What can hang from each mark
veket: gekov viti
viti: nupifa veket
vudo: gekov zipop
fafurip: tuzo
momeg: mave
gogi: fuluz nupifa
gekov: veket
nupifa: gogi gubof mave
vufev: kegut vasu
fuluz: gogi
vasu: vufev
kegut: pigid vufev
gubof: nupifa vasu
pigid: kegut
zipop: tuzo vudo
mave: nupifa
tuzo: fafurip

Known rows, with every way that one mark hangs from another
veket(viti(nupifa(gogi(fuluz) mave))): [ 36   2   1   5 -12  10   3  -6  -5   6  -1   3   4 -14   6   0  11  -4
  -8   1  -4  -3   4  -3   3   1   1  -7   4 -10   1   3  -2  -4  -7  13
   5]
fuluz(gogi(nupifa(gubof(vasu(vufev(kegut(pigid)))) mave))): [ 11  12   2  -5   6   3  18   8  -1   3  -8  -1   6   4   1   2  -2   9
  -3 -11 -12  -2   0  11 -13   2  -2  -3  -2 -14   1  -2   4  -2   7  -3
 -11]
veket(gekov viti(nupifa(gogi gubof mave))): [ 36  21   2   8  -9   5   9  -2  -7   3   2   9   6 -22  10   4   7   0
  -6  -7  -5  -5   5   0  -1  -2  -2  -3   2   0   2  -7   1  -9  -5  17
   8]
zipop(tuzo vudo(gekov(veket(viti(nupifa))))): [ 20   7   1  -5  -5  16   4 -16  -6  -4   1   0  -2  -8   6   2  12   4
  -6  -7   7  -5 -14  -4  -5   1   0 -11  14   1   3   4   0  -9  -3   6
   9]
kegut(pigid vufev(vasu)): [ -1  -5  -8  -8   0  12  10  18   2   1   0 -13   2   9 -10   3  -3   3
  -6   2 -10 -11  -3   7  -4  -7   2  -6   5  -5  -4   3   0   1   4  -1
  10]
gubof(nupifa(gogi(fuluz) mave) vasu(vufev(kegut))): [ 17  -3   9  -9  -2   7  17   2   7  -2  -2  -6   9   5  -2   1  -1   3
 -19  16 -11   2  -1  12  -9   0   3  -8   2 -27 -11  12   5   3  -1   3
  -5]
momeg(mave(nupifa(gogi(fuluz) gubof(vasu(vufev(kegut)))))): [  7  -6   0  -4  -2   7  13  -2  11  -8  -5   4  12   9   3  -3   2   4
 -11   2 -11   4  10   4  -3   4   0   5  -4 -17  -6   7   2   3   1  -3
  -5]
pigid(kegut(vufev)): [ -6   6   2  -3   0  13  13   8  -6   2  -7  -6   5   4  -1  10   1   4
  -5   3  -3 -11  -5   3  -1   1   8  -5   4  -3   0  -8  -1  -2  -4   0
  10]
fafurip(tuzo): [ 9  2  0 -3 -6  4 -2 -2 -2 -2  0 -2 -5 -4 -2  6  4  3 -5  3 -6 -9 -4 -4
 -4 -1 -3  2 -3  6  0  3 -2  6 -4 -4 -3]
viti(nupifa(gogi gubof(vasu) mave) veket): [  3   6  15   0  -6  -4  12  -9  -5   7   3   6   7 -16   2  -5  13  -2
  -7 -13  -6   2   0   2  -4  13  -5  -6  -3 -22  -6  11   0  -5   0  18
  12]
gogi(fuluz): [-2 -5  0 -3 -1  3 -1 -9  3  4 -3  0  4  3  0 -5  3 -3 -4  5 -1  3  3  6
  2  5  6 -4  1 -8  1  7 -3  3  1  0 -5]
nupifa(gogi(fuluz) gubof(vasu(vufev)) mave): [  5   0  11  -3  -6  -4  20  -2   3   2  -4   3  13  -6   5  -1  11   0
  -8   8  -8  15   4  15  -3  16  -4  -5  -2 -23  -1   5   2  -3   4  11
   6]
veket(gekov viti(nupifa)): [ 31  19  -6   4  -3   8   0  -4  -5   4   2   2   0 -15   2   1  -2   1
  -3  -7  -3 -10   3  -6   1 -10   5  -4   6   7   0  -7   0  -3  -5   8
   3]
gogi(fuluz nupifa(gubof(vasu(vufev(kegut))) mave)): [ -3   1   8 -11   2   2  19  -3  -1   2  -5  -4  14   3  -2  -1   4  -3
  -4   2  -7   6   4  14  -7   8  10  -3  -4 -19  -4   2   1   2   2   7
 -19]
viti(nupifa(gogi gubof mave) veket(gekov)): [  6  18  11   7 -10  -1   9  -7  -4   8   5  13   6 -17   8   1  11  -6
  -6 -19  -5  -1   6   7  -5  11  -4  -5  -2 -12   1   6   0  -8   0  18
  10]
gogi(nupifa): [  1   1   1  -3   3   0   2   0  -2   0  -1   0   1   5   0  -2   1  -6
   2  -5  -2  -6   6   1  -5  -2   7   0  -2  -2  -5  -5   1   1  -4   1
 -15]
veket(gekov viti(nupifa(gogi))): [ 37  17  -3   7  -8   9   1  -3  -2   3   1   6   1 -16   7  -1   1  -1
  -6  -6  -6 -11   8  -6   1  -6   3  -3   5   3  -2  -8   2  -5  -3  10
   5]
vudo(gekov): [ 2  1  0  3  0  2 -2 -3  4 -3 -1 -2 -2  4  3  4  2  1 -3 -9  0 -5 -1  2
  3  9  3  2  9 -3  1 -6  0 -5 -2  1  5]
vudo(gekov(veket) zipop(tuzo(fafurip))): [  8   8  -1   2  -3  14   1   0  12   2  -1 -10   4  14  11   3   6   1
 -10 -11  10   0 -17   7  -1  19   2   4  16   3  -3   0   0 -10  -9  -3
   5]
gogi(nupifa(gubof)): [ -4   3   5  -3   5  -7   8  -1  -3  -2  -3   4   5   0   1  -2   4  -4
   3  -8  -2  -4   4   3  -6  -1   6   2  -2  -4  -2  -6   1  -1  -1   2
 -11]
viti(nupifa(gubof) veket): [ -8   6  10  -3  -1  -5   3 -10  -5   6   1   7   2 -12  -3  -3   5  -3
  -2 -20  -1  -2  -4   0  -4   3   0  -4   0 -11   2   8  -2   0   2   7
   8]
viti(veket): [-12   4   5  -1   2  -2  -1  -1   2   5   1   2   2  -2  -2  -2   2  -4
   0 -11   2  -2  -1   0  -1   2  -2  -6   2  -2  -3   6  -2   1   1   4
   6]
gubof(nupifa(gogi(fuluz) mave) vasu(vufev(kegut(pigid)))): [ 21  -4   5  -8  -2   7  18   4   6   0  -3 -10   8   6  -4   5  -2   4
 -20  15 -13   2   0  13 -10  -3   1  -7   5 -27 -12  16   4   1  -3   3
  -3]
gekov(veket): [-11   8   2  -1  -3  -4   1   5  -1   5  -2   0   3   9   4  -1   2   0
  -1  -7   4   2  -3   5   1   0  -3   0   1   0  -3   1  -1  -6   5   6
   7]
gogi(fuluz nupifa): [  0  -5   0  -5   1   1   1 -10   2   4  -3   1   6   9   1  -7   3  -9
  -2   1  -3  -3  10   7  -4   3  14  -4   0 -11  -4   1  -1   4  -3   1
 -20]
gekov(veket(viti(nupifa))): [ 11  12   0  -1  -6   1  -1   2  -6   6  -3   0   3  -2   4  -2   4   0
  -4 -10   3  -5  -5  -3   4  -7  -1  -3   4   0  -3   0  -2  -6   1  11
  10]
zipop(tuzo(fafurip) vudo(gekov(veket(viti)))): [ 16  12   0  -4  -4  15   9  -7  -1  -3   3  -4  -1   1   5  -3  12   1
  -6  -6  14  -1 -14   0  -3   0  -1  -6  17   2   1   1  -3 -12  -4   2
   4]
vudo(zipop): [ 9 -1 -1  1  5  9  0  2  7  1 -1 -4  3  3  6  4 -1  0  1  2  1  5 -8  2
  1 11  2  3  0  5  1  3  3  6 -3 -4  0]
kegut(pigid vufev): [-2 -4 -7 -4  0  2  8 14 -2  3 -4 -7  3  9 -7  7 -2  5 -6  2 -8 -4 -4  3
 -1 -7  0 -6  7 -2  1  4 -3 -1  0 -3 11]
viti(nupifa(gubof)): [  4   2   5  -1  -3  -3   3  -9  -7  -1   0   4   1 -10   0  -2   3   2
  -1  -8  -4   0  -3   0  -3   1   3   1  -2  -9   4   1   0  -2   1   2
   1]
mave(nupifa(gogi(fuluz))): [ 12  -9   3   4  -2   1  -1 -12   7   2   0   5   1  12   6  -4   6  -7
  -7   4  -6   0  15   3  -9  -1   1  -2   2  -8  -6   4   0   3  -9   3
  -6]
gubof(nupifa): [  8   1   4  -3   4  -1   1  -3   2  -5   0   0  -1   5  -1   3   0   2
  -8   6  -1  -4  -2   4  -8 -11   3  -2   5  -6  -4   7   1   1  -7  -2
  -3]

Rows
[ -5   6   1  -7   1  20  14  12  -2  -1  -4 -11   5   4  -3   5   0   2
  -5   4  -4 -17  -5   6  -4   2  10  -5   2  -5  -4 -10   0   0  -1   2
  10]	pigid(kegut(vufev(vasu)))
[ 13  -4   5   6 -13   6   6  -4   2   4  -1   6   6  -1  11   1  13  -6
  -8   8  -4   7  10  10   2  15  -3  -5  -2 -15   1   8   0  -4  -2  13
   1]	nupifa(gogi(fuluz) mave)
[ 27  20  -2   3  -2   3   5  -5  -7   2   1   5   4 -19   3   1   0   3
  -2  -9  -2  -7   2  -4   0  -9   3  -2   6   5   2  -8   0  -5  -3   8
   6]	veket(gekov viti(nupifa(gubof)))
[  3  15   9   5  -7  -3   5  -8  -1   7   3  13   4 -15   6  -5   6  -4
  -5 -21  -6  -7   7   2  -6   6   0  -4   0 -11  -3   1   2  -5   3  11
  10]	viti(nupifa(gogi gubof) veket(gekov))
[ -2  21   9   2  -4  -2   7  -8  -8   8   6  11   5 -16   2   2   7  -5
  -3 -20  -2   2  -1   7  -6   8  -2  -6  -2  -8   3   7  -3  -6   0  16
   6]	viti(nupifa(gubof mave) veket(gekov))
[  0  15   3   0  -2   3  -3  -9  -3   9   6   6   0  -9  -2  -4  -1  -6
  -2 -19  -2  -6   1  -1  -4   2   4  -7   1  -5  -3   5  -2  -1  -1   7
   2]	viti(nupifa veket(gekov))
[ 7 13  4 -5 -2 -4  6  1 -7  4 -2 -1  7 -5  2 -6  5  5 -4 -9  1 -2 -6 -4
  2 -6 -1 -1  5 -6 -6  0 -1 -7  2 13 14]	gekov(veket(viti(nupifa(gubof(vasu)))))
[  8  13   5   6  -9   3  -2  -8   0   9   5   9   1 -11   5  -5   3  -7
  -6 -19  -6 -10   9   0  -3   5   2  -6   0 -10  -5   4   1  -2   1  10
   5]	viti(nupifa(gogi) veket(gekov))
[ 17  -3   9  -5   0   2  10  -8   4  -1   3  -2   9   4   1  -4   9   2
 -16  18  -7   2   2   9  -7   3   3  -6   2 -26 -13  16   3  -1  -8  10
  -2]	gubof(nupifa(gogi(fuluz) mave) vasu)
[ -2   0   8  -8   4  -3  15 -10  -3   2  -2   0  13   2   0  -6  11  -5
  -2   4  -4   8   4  11  -6  10   9  -3  -3 -19  -5   5  -1   0  -2  11
 -16]	gogi(fuluz nupifa(gubof(vasu) mave))
[ -7   3   6 -10   7 -11  14   1   0  -2  -3  -3   7  -5  -6  -3  -2   6
   0   0  -4   7  -5   4  -4   1  -1   0   1  -7  -1  -3   2   0   6  -2
   5]	nupifa(gubof(vasu(vufev)))
[  5  11   3  -8  10  -5  10   0   2   2  -8   4   4   4   2  -7  -2   7
   2  -9  -8  -3   1   9 -12   1   3  -3   0 -10   2  -8   4   1   7  -9
 -11]	fuluz(gogi(nupifa(gubof(vasu(vufev)))))
[ 23   7   2   0  -2   1   4  -5  -8   1  -2   2   2 -17   1   0   4   3
  -3  -7  -1  -5  -3  -7   1  -7   1  -1   5  -2   2  -3  -1  -3  -3   6
   7]	veket(viti(nupifa(gubof)))
[  3  -1  -5  -4  -1   7   9  16   2   1  -7  -9   0   3  -6  12 -14   3
  -5  -5  -7  -1  -3   5  -4  -6  -2  -2   1  -2   1   0   2   2   8  -7
  -1]	vasu(vufev(kegut(pigid)))
[ 19   2   8   5  -5   1   6   1   1  -3   1   5   1   2   8   7   8  -2
 -12   8  -4  -1   4   8  -8  -2  -3  -4   3 -13  -4   9   3  -4  -9   8
   2]	gubof(nupifa(gogi mave))
[ -6  -3   5 -11   7  -4  11 -13   1   2  -3  -1  11   4  -3 -11   5  -3
  -2   2  -5   1   5   7  -5   5  13  -2   0 -17  -8   1   0   3   0   3
 -16]	gogi(fuluz nupifa(gubof(vasu)))
[ 13   4   0  -4  -2  16   8 -10   0  -6   5  -4  -5   0   2  -2  11   1
  -5  -2  11   0 -12   0  -7   4   2  -5  15   0   3   3  -2  -8  -5  -5
  -3]	zipop(tuzo(fafurip) vudo(gekov))
[ 16   2  -3   2   0  17   1  -3  14  -2   0 -10   0   8   7   4   5   2
  -8  -5   8  -2 -15   4  -2  19   5   4  15   3   0  -2   0  -5 -13  -9
  -1]	vudo(gekov zipop(tuzo(fafurip)))
[  1  -5   8  -4  -2  -5  13  -9   5   0  -3   4  12  -4   4 -11  10   4
  -7   6  -7   3   8   5  -1  11   1   0   0 -20  -8   3   4  -2   5   7
   6]	nupifa(gogi(fuluz) gubof(vasu))
[13 12  5 -2 -5 -3  8  1 -5  5 -2  1  8 -6  5 -6  7  4 -6 -8  0 -4 -3 -4
  2 -4 -3 -1  4 -8 -8 -1  1 -8  3 14 15]	gekov(veket(viti(nupifa(gogi gubof(vasu)))))
[  6   4  11   0  -5  -7  22   4   0  -1  -2   3  10  -9   5   1   9   2
  -6   4  -8  12   2  11  -4  11 -10  -2  -3 -16  -1   0   4  -6   3  10
   9]	nupifa(gogi gubof(vasu(vufev)) mave)
[ -3   0   7 -11   4  -4  17  -7  -1   4  -4  -2  13   4  -2  -4   6  -5
  -3   2  -5   9   4  16  -7   9   8  -5  -1 -19  -2   3  -2   1  -1   7
 -16]	gogi(fuluz nupifa(gubof(vasu(vufev)) mave))
[ 14  -5   5  -1  -3   1   0  -7   6  -2  -2   3   3   6   5  -2   6  -1
 -13  10  -4  -5   7   8  -6  -5   5  -4   5 -16  -5  10   2   1  -5   0
  -2]	gubof(nupifa(gogi(fuluz)))
[  0   4  12   2  -7  -5   4  -9  -2   6   1  11   3 -14   3  -5   9  -3
  -5 -20  -5  -5   4  -1  -4   7  -1  -4  -1 -16  -1   6   0  -3   3  10
  11]	viti(nupifa(gogi gubof) veket)
[ 21  12   0  -4  -7  16   7 -11  -4  -2   4  -5  -3  -3   6  -4  13   0
  -8  -9  12  -3 -15  -2  -4  -1   2  -7  17  -1   1   3  -4 -12  -5   2
   3]	zipop(tuzo(fafurip) vudo(gekov(veket(viti(nupifa)))))
[ -1   7   7  -1   2  -6  12   1  -7  -2  -2   5   7  -2   4   3   9  -5
   2  -7  -2   2   3   8  -7   5   2   0  -4  -6   1  -3   0  -4  -4   9
 -12]	gogi(nupifa(gubof mave))
[ 34  21  -3   6  -6   9   3  -3  -7   5   4   3   2 -17   4   5   2  -2
  -4  -6  -2  -4   2  -2   2  -5   2  -5   4   5   1  -5  -2  -6  -8  14
   2]	veket(gekov viti(nupifa(mave)))
[  5  -4  -5  -6  -2  23   8  17   6  -4   2 -17   0   3  -8   4  -7   5
  -6  -2  -9 -16  -1   2  -5  -5   1   3  -4  -5 -11   3   6   1  10   2
  -1]	vufev(kegut(pigid) vasu)
[  6  18  13   2  -7  -3  12  -9  -5   8   6  10   8 -18   3  -4  10  -2
  -7 -15  -7   0   3   5  -6  13  -3  -6  -2 -16  -6   7   1  -7   0  20
  10]	viti(nupifa(gogi gubof(vasu) mave) veket(gekov))
[  1  11   9  -4  -4  -3   9 -12   3  10   1   8   9 -12   0 -11   3  -3
  -8 -15  -9  -1   7   7  -6   9   5  -9   2 -21  -6   6   1   0   6  10
   7]	viti(nupifa(gogi(fuluz) gubof(vasu(vufev))) veket(gekov))
[  8  13   5  -6   6   3  16   6   0   1  -7   2   7   2   4  -1  -1   7
  -1  -8 -10  -2  -1  11 -13   5   1  -2  -4 -13   2  -6   5   0   8  -4
 -14]	fuluz(gogi(nupifa(gubof(vasu(vufev(kegut))) mave)))
[  7   9   4   3 -10   5  -3 -13   3  11   4  10   4  -9   5  -8   5  -8
  -8 -14  -6  -7  10   4  -2   9   6  -8   0 -14  -4   8  -1   0   1  10
   3]	viti(nupifa(gogi(fuluz)) veket(gekov))
[ 16   8   7  -5  -2   5  12  -7  -7  -4   2   1   2  -8   8  -4  12   2
  -1 -10  -1   1  -6  -1   3   4   0  -4   8 -11  -1   0   3  -5   7  12
  14]	zipop(vudo(gekov(veket(viti(nupifa(gogi gubof(vasu)))))))
[ 14   0  -3   0   1  14   2  -2  11   2   2  -7   3   4   4   0   3   0
  -6   5   7   3 -14   1  -5  11   2   3   6   7  -1   5   1   0 -11  -9
  -5]	vudo(zipop(tuzo(fafurip)))
[11  9  4  0 -9  0  4 -2 -5  7 -5  5  8 -4  9 -4  9  0 -8 -9  0 -2  1  1
  4 -2 -1 -2  5 -9 -3  0 -1 -7  3 13 14]	gekov(veket(viti(nupifa(gogi(fuluz) gubof))))
[ 11   8   5  -4  -6  -1   7  -4  -5   7  -4   1  10  -4   5  -9   9   2
  -8  -6  -2  -2  -1   0   3  -1   1  -2   5 -12  -8   2   0  -6   4  14
  13]	gekov(veket(viti(nupifa(gogi(fuluz) gubof(vasu)))))
[  7  14   3  -1  -5  -3   4   1  -8   5  -4   2   5  -5   5  -1   5   2
  -3 -12   3  -3  -5  -2   3  -7  -2  -1   5  -2  -1  -2  -2  -8   2  11
  13]	gekov(veket(viti(nupifa(gubof))))
[  6   0  11  -3  -7   1  23   1   3   2  -5   1  14  -6   5   1   9   3
 -11   7  -9  11   4  14  -3  16  -3  -3  -3 -23  -2   4   4  -2   7  10
   3]	nupifa(gogi(fuluz) gubof(vasu(vufev(kegut))) mave)
[ 12  11   1   1   3   2   4   0  -1   3  -5   5   2   4   8  -2   5   1
   1  -8  -6  -4   5   8 -10   5   1  -4  -3  -6   3  -3   1  -2   0  -2
 -15]	fuluz(gogi(nupifa(mave)))
[  2  12   8   2  -8  -1   3 -14   1   9   2  13   7 -13   5  -7   8  -6
  -7 -17  -6  -4   9   6  -4  10   4  -7   0 -15  -1   6   0  -3   4  12
   7]	viti(nupifa(gogi(fuluz) gubof) veket(gekov))
[ 14  14   6   4 -11  -1   7   3  -8   6  -3   5   7  -8  11   1  11   0
  -6 -10   1  -1  -1   2   2  -1  -6  -2   2  -6  -1   0  -1 -11   1  18
  16]	gekov(veket(viti(nupifa(gogi gubof mave))))
